What can hang from each mark
J_256: J_851
J_15: J_42 J_851
J_606: J_15 J_256 J_499 J_851
J_499: J_814 J_851
J_814: J_15 J_256 J_606 J_851

Known rows, with every way that one mark hangs from another
(J_814 (J_606 J_15 J_256 J_499 J_851)): +3.15; +2.27; -1.71; -4.00; +3.68; +4.65; +3.28; +0.11; -0.46; -1.86; -3.69; +0.27; +2.36; -3.40; -3.01; +2.89; +2.18; +1.34; +0.11
(J_814 J_15 (J_606 J_256) J_851): +0.13; +2.15; -1.79; -3.20; -1.13; +3.33; +0.57; -1.28; -5.07; -2.61; -2.32; +3.68; +1.40; -3.58; -4.22; +4.47; +2.47; -6.32; +2.48
(J_499 (J_814 J_15) J_851): -0.42; -0.16; +3.07; -1.25; +0.87; -2.22; +2.40; +1.01; -3.62; +1.03; -1.40; -0.59; +2.92; -2.18; +1.43; +0.12; +1.07; -2.99; +0.96
(J_606 J_15 (J_256 J_851)): +2.43; +3.47; -2.89; -2.43; -1.18; +1.09; +1.33; -0.15; -1.47; -1.52; -2.52; -2.82; -1.65; -2.90; +0.24; +2.59; +3.39; -1.91; +0.02
(J_814 (J_15 J_42) J_256 J_851): +0.16; +2.40; -0.54; -4.56; -2.38; +1.78; +0.14; +1.07; +0.84; -0.41; -4.36; +4.57; +1.67; -2.83; -2.59; +1.00; -0.64; -6.71; +0.55
(J_256 J_851): -0.60; +1.40; -0.42; -1.75; -1.27; -0.93; -1.42; +1.25; -1.25; -1.23; +0.75; -0.59; -1.48; -0.23; +0.76; +1.92; +1.83; -1.31; -0.23
(J_606 J_256 (J_499 J_851)): +3.11; +1.66; -0.02; -1.86; +2.73; -0.66; +0.17; -1.76; -3.54; +1.15; -1.66; -0.92; +1.18; -2.32; -0.14; +2.03; +3.44; +0.59; -1.08
(J_499 (J_814 (J_15 J_42) J_256 J_851)): +1.54; +2.68; -0.42; -3.91; -2.61; +1.65; +0.41; +1.03; +0.09; +3.14; -4.43; +5.23; +1.88; -1.00; -1.06; +0.88; -0.08; -6.63; +2.79
(J_606 (J_15 J_42) J_499 J_851): +4.05; +1.73; +0.30; -4.99; +0.74; +2.00; +2.02; +3.79; +3.01; -1.07; -4.18; -2.32; +2.74; +0.04; -0.75; -1.76; -0.66; +0.26; -1.95
(J_814 J_15 J_851): -0.39; +1.67; +0.32; -2.52; -3.25; -0.16; -0.06; +2.46; -2.81; -2.82; -1.56; +1.58; +0.84; -1.30; -2.25; -0.63; -0.85; -5.40; -0.11
(J_606 (J_15 J_42 J_851) J_256 J_499): +5.25; +2.08; -0.34; -2.19; +0.31; +2.65; +3.38; -1.86; -1.01; +0.98; -6.71; +0.43; -1.38; +0.16; -1.01; -0.62; +0.59; -1.38; -0.56
(J_15 J_42 J_851): -0.19; -0.51; +2.67; -0.84; -0.58; +0.63; +1.66; -2.00; -0.61; -0.33; -3.38; +2.48; -0.98; +2.05; +0.67; -0.34; -0.62; -2.64; +1.03
(J_15 J_42): +1.46; -0.20; +0.14; -1.72; -0.36; +0.94; -0.69; -0.29; +1.61; +0.88; -1.82; -0.64; +0.50; +1.21; -0.02; +0.03; +0.15; -2.13; +0.41
(J_606 (J_15 J_42) J_256): +4.47; +1.70; -2.35; -2.20; -0.42; +3.32; +2.55; -1.44; +1.33; +0.26; -4.94; -3.09; +0.54; -1.34; -0.19; +0.85; +1.51; -2.65; +0.38
(J_814 (J_15 J_42) J_256): -0.56; -0.38; -0.95; -3.62; +0.10; +1.61; +0.86; -0.50; +2.60; +0.08; -4.29; +2.75; +1.30; -3.38; -1.21; +0.51; -0.32; -4.15; -0.09
(J_606 J_499): +2.30; +0.97; -0.58; -1.16; +0.87; -0.34; -1.44; +1.49; -0.51; +1.18; -0.34; +0.37; -0.63; +0.82; -1.11; -1.30; -0.31; +1.89; -1.75
(J_814 (J_15 J_42 J_851)): -1.39; -1.84; +2.68; -2.10; -1.46; +0.40; +2.25; -0.86; -1.96; -2.27; -4.59; +2.34; -0.62; +0.00; -0.42; -1.41; -0.99; -5.34; +0.34
(J_499 (J_814 (J_606 J_15)) J_851): +1.83; +2.52; +2.75; -0.39; +4.06; +0.80; +5.99; +1.11; -2.64; +2.52; -0.77; -0.31; +4.90; -2.68; +0.44; +1.89; +0.40; -0.46; +2.40
(J_606 J_15 J_256 (J_499 J_814) J_851): +5.15; +2.13; -1.58; -2.61; +1.30; +2.37; +2.57; +0.59; +0.08; +2.03; -4.81; -1.63; +1.22; -0.47; +0.55; +0.60; +2.29; +1.30; +0.79
(J_606 J_15 (J_256 J_851) J_499): +4.65; +4.32; -3.18; -3.34; -0.38; +0.79; +0.01; +1.47; -1.76; -0.33; -2.63; -2.87; -1.86; -2.13; -0.95; +1.49; +2.86; -0.02; -1.69
(J_606 J_851): -1.58; -0.93; +1.12; -1.93; +0.24; +0.67; +0.68; +0.68; +0.82; -2.39; -1.09; +0.05; +1.68; -0.45; +0.66; +0.89; +0.80; -0.06; +0.10
(J_499 (J_814 (J_606 (J_15 J_42))) J_851): +3.28; +2.42; +2.79; -2.21; +3.57; +1.71; +5.49; +1.16; -1.23; +3.21; -2.55; -0.97; +5.31; -1.48; +0.43; +2.09; +0.53; -1.96; +2.87
(J_814 J_256 (J_606 J_499 J_851)): -0.89; +1.23; -0.46; -3.71; +5.09; +3.04; +1.04; +0.33; +1.71; +0.29; -1.45; +6.00; +2.71; -3.61; -2.78; +3.73; +0.53; +2.52; +0.24
(J_814 (J_15 J_42) (J_256 J_851) J_606): -2.12; +1.12; -1.27; -6.05; +1.51; +2.56; +0.29; +0.24; +0.20; -1.31; -3.01; +4.37; +1.04; -4.46; -2.38; +5.06; +1.76; -5.26; +1.27

Rows
+0.79; +4.59; -1.48; -2.12; +2.46; +2.53; +3.40; +1.00; +0.32; +3.47; -1.56; +3.36; +1.43; -3.71; -0.14; +4.36; +1.01; -0.57; +2.80 -> (J_499 (J_814 (J_256 J_851) (J_606 J_15)))
+6.25; +2.95; -0.30; -3.64; +2.08; +1.08; +2.94; +0.02; -1.05; +1.32; -4.69; -3.56; +2.59; -2.83; -0.23; +0.17; +2.21; -1.50; -1.61 -> (J_606 (J_15 J_42) J_256 (J_499 J_851))
+4.94; +3.11; +2.10; -3.45; +2.32; -0.52; +2.96; +3.13; -0.10; +1.14; -3.27; -3.26; +3.43; -1.49; -0.34; -2.03; -0.57; -0.20; -2.49 -> (J_606 (J_15 J_42) (J_499 J_851))
-2.77; +1.35; -1.25; -3.72; -0.38; -0.41; -0.10; +0.83; -0.42; -1.89; -1.91; +2.86; -0.74; -4.83; -0.41; +2.38; +1.22; -3.48; -0.84 -> (J_814 J_15 (J_256 J_851))
+1.30; +3.03; -1.71; -1.58; -0.62; +3.67; +0.10; -2.33; -3.75; -0.39; -0.93; +3.77; +0.94; -1.58; -3.18; +5.31; +2.74; -3.56; +3.24 -> (J_814 (J_606 J_256) J_851)
+3.04; +6.63; -1.41; -3.17; +1.97; +3.37; +3.01; +2.61; -0.22; +1.77; -1.98; +5.51; +2.41; -4.01; -4.76; +1.54; -1.86; -0.04; -0.05 -> (J_814 J_256 (J_606 J_15 J_499) J_851)
+0.89; +2.86; -0.62; -3.84; +5.22; +3.90; +4.54; +1.82; +2.53; -0.23; -2.87; +3.95; +3.55; -4.99; -3.01; +2.00; -0.92; +2.65; -0.51 -> (J_814 J_256 (J_606 J_15 J_499 J_851))
+1.51; +1.38; +0.19; +0.60; -0.35; +1.71; +5.19; -3.40; -2.28; -1.10; -4.79; +0.82; -1.41; -1.98; +0.37; +0.53; +0.72; -1.61; +0.69 -> (J_606 (J_15 J_851) J_256)
+4.54; +5.23; -1.66; -1.15; -0.27; +4.28; +3.47; -0.46; -3.57; +2.85; -2.66; +2.09; +1.87; -1.21; -2.01; +3.85; +1.93; -3.54; +4.35 -> (J_499 (J_814 (J_606 J_15 J_256) J_851))
+6.24; +3.25; +2.01; -2.56; +2.03; -0.52; +3.09; +3.14; -0.57; +4.68; -3.21; -2.72; +3.66; +0.28; +1.16; -1.80; +0.04; -0.29; -0.44 -> (J_606 (J_15 J_42) (J_499 J_814 J_851))
+4.89; +3.27; -0.05; -1.90; +2.55; -0.19; +3.65; -0.10; -2.53; +0.41; -2.98; -2.85; +2.11; -3.98; -0.50; +0.23; +2.06; +1.02; -1.90 -> (J_606 J_15 J_256 (J_499 J_851))
-2.32; -0.62; +1.80; -0.04; +0.65; -0.03; +4.00; -2.43; -1.70; +2.29; -4.51; +7.20; -0.51; -2.07; +0.93; +0.48; -0.92; -2.75; +2.37 -> (J_499 (J_814 (J_15 J_851) J_256))
+3.24; +0.45; -1.52; -2.55; +1.22; +1.74; -0.73; -0.70; -1.00; +2.59; -3.06; +0.69; +0.60; +0.99; +0.62; +2.28; +3.87; +1.03; +1.52 -> (J_606 J_256 (J_499 J_814) J_851)
+0.63; +1.75; +2.33; -1.90; +5.10; -0.31; +1.23; +1.01; -3.37; +0.76; +0.71; +1.81; +3.29; -2.33; -2.16; +2.24; +0.84; +1.51; -0.54 -> (J_814 (J_606 (J_499 J_851)))
-0.84; -0.86; +0.23; -1.43; +1.30; +1.76; +1.56; +0.71; -2.59; +1.32; -1.08; +2.48; +1.82; -1.11; -1.65; +1.90; +0.36; -2.46; +2.82 -> (J_499 (J_814 J_15 J_606))
+2.29; +4.07; -1.01; -3.18; -1.15; +0.25; -0.37; +2.73; -1.70; +3.68; -3.08; +6.13; +0.89; -1.59; -2.38; -0.09; -0.57; -3.04; +0.67 -> (J_606 (J_499 (J_814 J_15 J_256 J_851)))
+2.40; +1.92; -0.08; -2.46; +5.17; +1.29; +1.14; -2.46; -4.59; +0.88; -0.89; +1.31; +2.35; -3.39; -1.98; +4.56; +3.65; +0.62; +0.24 -> (J_814 (J_606 J_256 (J_499 J_851)))
-0.08; +0.93; +2.87; -0.22; +4.00; +0.11; +2.78; -0.57; -3.88; +3.14; +0.67; +1.83; +3.96; -1.20; +0.63; +3.68; +1.77; -0.64; +3.30 -> (J_499 (J_814 J_606) J_851)
-1.59; -1.33; +2.95; +0.44; -1.11; -0.80; +2.93; -0.84; -3.87; +0.56; -3.27; +3.53; -0.82; +0.59; +1.10; -1.02; -0.59; -3.19; +2.15 -> (J_499 (J_814 (J_15 J_851)))
-0.89; -0.44; +1.34; -1.80; +2.59; +2.60; +1.76; +0.11; -0.86; +0.94; -0.66; +2.57; +3.20; +0.20; +0.10; +3.51; +1.77; +0.05; +3.90 -> (J_499 (J_814 (J_606 J_851)))
+1.00; +2.24; -2.27; -1.95; +1.05; +2.43; -1.03; -2.32; -3.72; +2.62; -0.67; +1.88; -0.81; -0.68; +0.09; +7.12; +5.40; -2.19; +4.17 -> (J_499 (J_814 (J_606 (J_256 J_851))))
+1.70; +2.36; +1.80; -0.53; +3.17; +1.94; +4.93; +0.77; -2.65; -0.09; -2.37; +3.61; +0.00; -1.08; -2.89; -0.46; -2.33; +1.41; -0.36 -> (J_814 (J_606 (J_15 J_851) J_499))
+3.16; +3.10; +0.24; -2.76; -2.66; -0.43; -1.20; +4.13; -3.68; +2.19; -1.65; +2.61; +0.66; +1.51; -2.30; -1.68; -0.38; -3.69; +0.42 -> (J_606 (J_499 (J_814 J_15 J_851)))
-0.02; +0.36; +0.66; -3.38; +3.73; +2.31; +0.10; +1.54; -0.79; -1.41; -0.33; +2.47; +2.54; -0.62; -2.72; +2.31; +0.75; +1.97; -0.03 -> (J_814 (J_606 J_499 J_851))
+2.03; +0.38; -1.60; -3.23; +1.20; +1.83; -0.87; -1.02; -0.46; -1.13; -2.85; +0.05; +0.40; -0.78; -0.76; +2.10; +3.29; +1.08; -0.59 -> (J_606 J_256 J_499 J_851)
+4.84; +1.32; -2.56; -0.80; +0.82; +1.24; -1.43; -1.60; -1.60; +4.97; -2.15; +0.69; -1.33; +1.42; +0.18; +1.39; +3.03; +1.07; +1.41 -> (J_606 J_256 (J_499 J_814))
-0.66; -1.97; -0.85; -5.78; +1.26; +5.18; +1.31; -2.06; -0.85; -3.74; -4.74; +1.23; +3.07; -3.42; -2.34; +5.12; +3.72; -5.02; +2.41 -> (J_814 (J_15 J_42) (J_606 J_256 J_851))
+0.92; +1.52; +0.42; -3.88; -4.02; +0.99; -0.49; +2.62; -1.62; -1.94; -3.11; +0.83; +1.32; -0.13; -2.33; -0.82; -0.49; -7.08; +0.39 -> (J_814 (J_15 J_42) J_851)
+4.37; +3.99; +0.05; -1.16; -1.64; -0.44; -1.93; +3.07; -2.71; +4.43; -0.40; +2.69; +0.20; +3.20; -1.23; -0.60; +0.01; -0.61; +1.05 -> (J_606 (J_499 (J_814 J_851)))
+3.02; +0.78; -1.23; -4.09; -0.11; +3.79; +3.49; -0.80; +2.59; -2.05; -5.68; -3.01; +2.26; -1.99; +0.27; +1.78; +2.38; -2.52; +0.68 -> (J_606 (J_15 J_42) J_256 J_851)
+6.26; +4.10; -3.14; -5.13; -0.57; +1.89; -0.78; +1.30; -0.18; +0.56; -4.30; -3.45; -1.42; -0.71; -1.02; +1.56; +3.13; -1.93; -1.40 -> (J_606 (J_15 J_42) (J_256 J_851) J_499)
+1.02; +1.24; +2.60; -1.34; +1.76; +3.51; +5.46; -0.84; -1.11; -0.52; -4.26; +2.51; +1.01; -0.56; -1.44; +0.79; -1.70; -2.42; +1.73 -> (J_814 (J_606 (J_15 J_42 J_851)))
-0.12; +1.85; +1.78; -0.15; +3.06; -1.17; +2.87; -1.61; -0.58; +4.68; -1.26; +3.13; +3.11; -2.94; +2.47; +2.23; +1.33; -0.04; +1.90 -> (J_499 (J_814 J_256) J_851)
+3.31; +2.64; -0.69; -1.58; +3.54; +2.35; +2.65; +2.51; -0.24; +0.85; -1.08; +0.30; +1.53; -1.76; -3.42; -0.21; -1.48; +2.04; -0.99 -> (J_814 (J_606 J_15 J_499))
-2.07; +0.05; -0.39; -5.35; +4.23; +2.96; +1.92; +1.54; +0.39; -1.91; -3.17; +5.93; +3.17; -5.51; -3.62; +2.69; +0.11; -0.22; -0.27 -> (J_814 J_15 J_256 (J_606 J_499 J_851))
-3.29; +0.26; +0.11; -2.79; +4.14; +3.65; +2.88; -1.24; +1.72; -0.97; -1.26; +5.86; +3.48; -4.21; -1.47; +4.77; +0.82; +0.44; +1.88 -> (J_814 J_256 (J_606 J_851))
+0.77; +1.23; -1.21; -2.92; +2.83; +4.80; +4.59; -1.32; +0.02; -2.92; -3.53; -0.02; +2.81; -4.19; -1.51; +4.35; +2.59; -0.63; +1.91 -> (J_814 (J_606 J_15 J_256 J_851))
+7.51; +5.95; -2.47; -1.81; -1.85; +1.77; +1.27; +1.64; -2.56; +3.82; -3.43; +0.27; +0.21; +0.61; -1.43; +0.19; +1.44; -1.28; +1.29 -> (J_606 J_15 J_256 (J_499 (J_814 J_851)))
+3.15; +0.87; +0.33; -2.77; +1.85; -1.13; +0.88; -0.74; -4.80; +2.27; -3.19; -0.66; +1.48; -2.47; +0.19; +1.24; +3.73; -2.03; +0.19 -> (J_606 J_256 (J_499 (J_814 J_15) J_851))
+5.34; +1.91; -1.66; -5.06; +0.81; +3.62; +1.68; +0.65; +1.82; -0.71; -5.77; -2.34; +1.63; -1.27; -0.76; +0.41; +2.08; -0.56; -0.87 -> (J_606 (J_15 J_42) J_256 J_499 J_851)
-0.76; -0.01; -0.82; -1.18; +0.59; +0.52; +1.71; -0.45; +0.46; +2.93; -2.71; +3.86; +1.08; -2.69; +0.25; +0.30; -0.20; -2.01; +1.74 -> (J_499 (J_814 J_15 J_256))
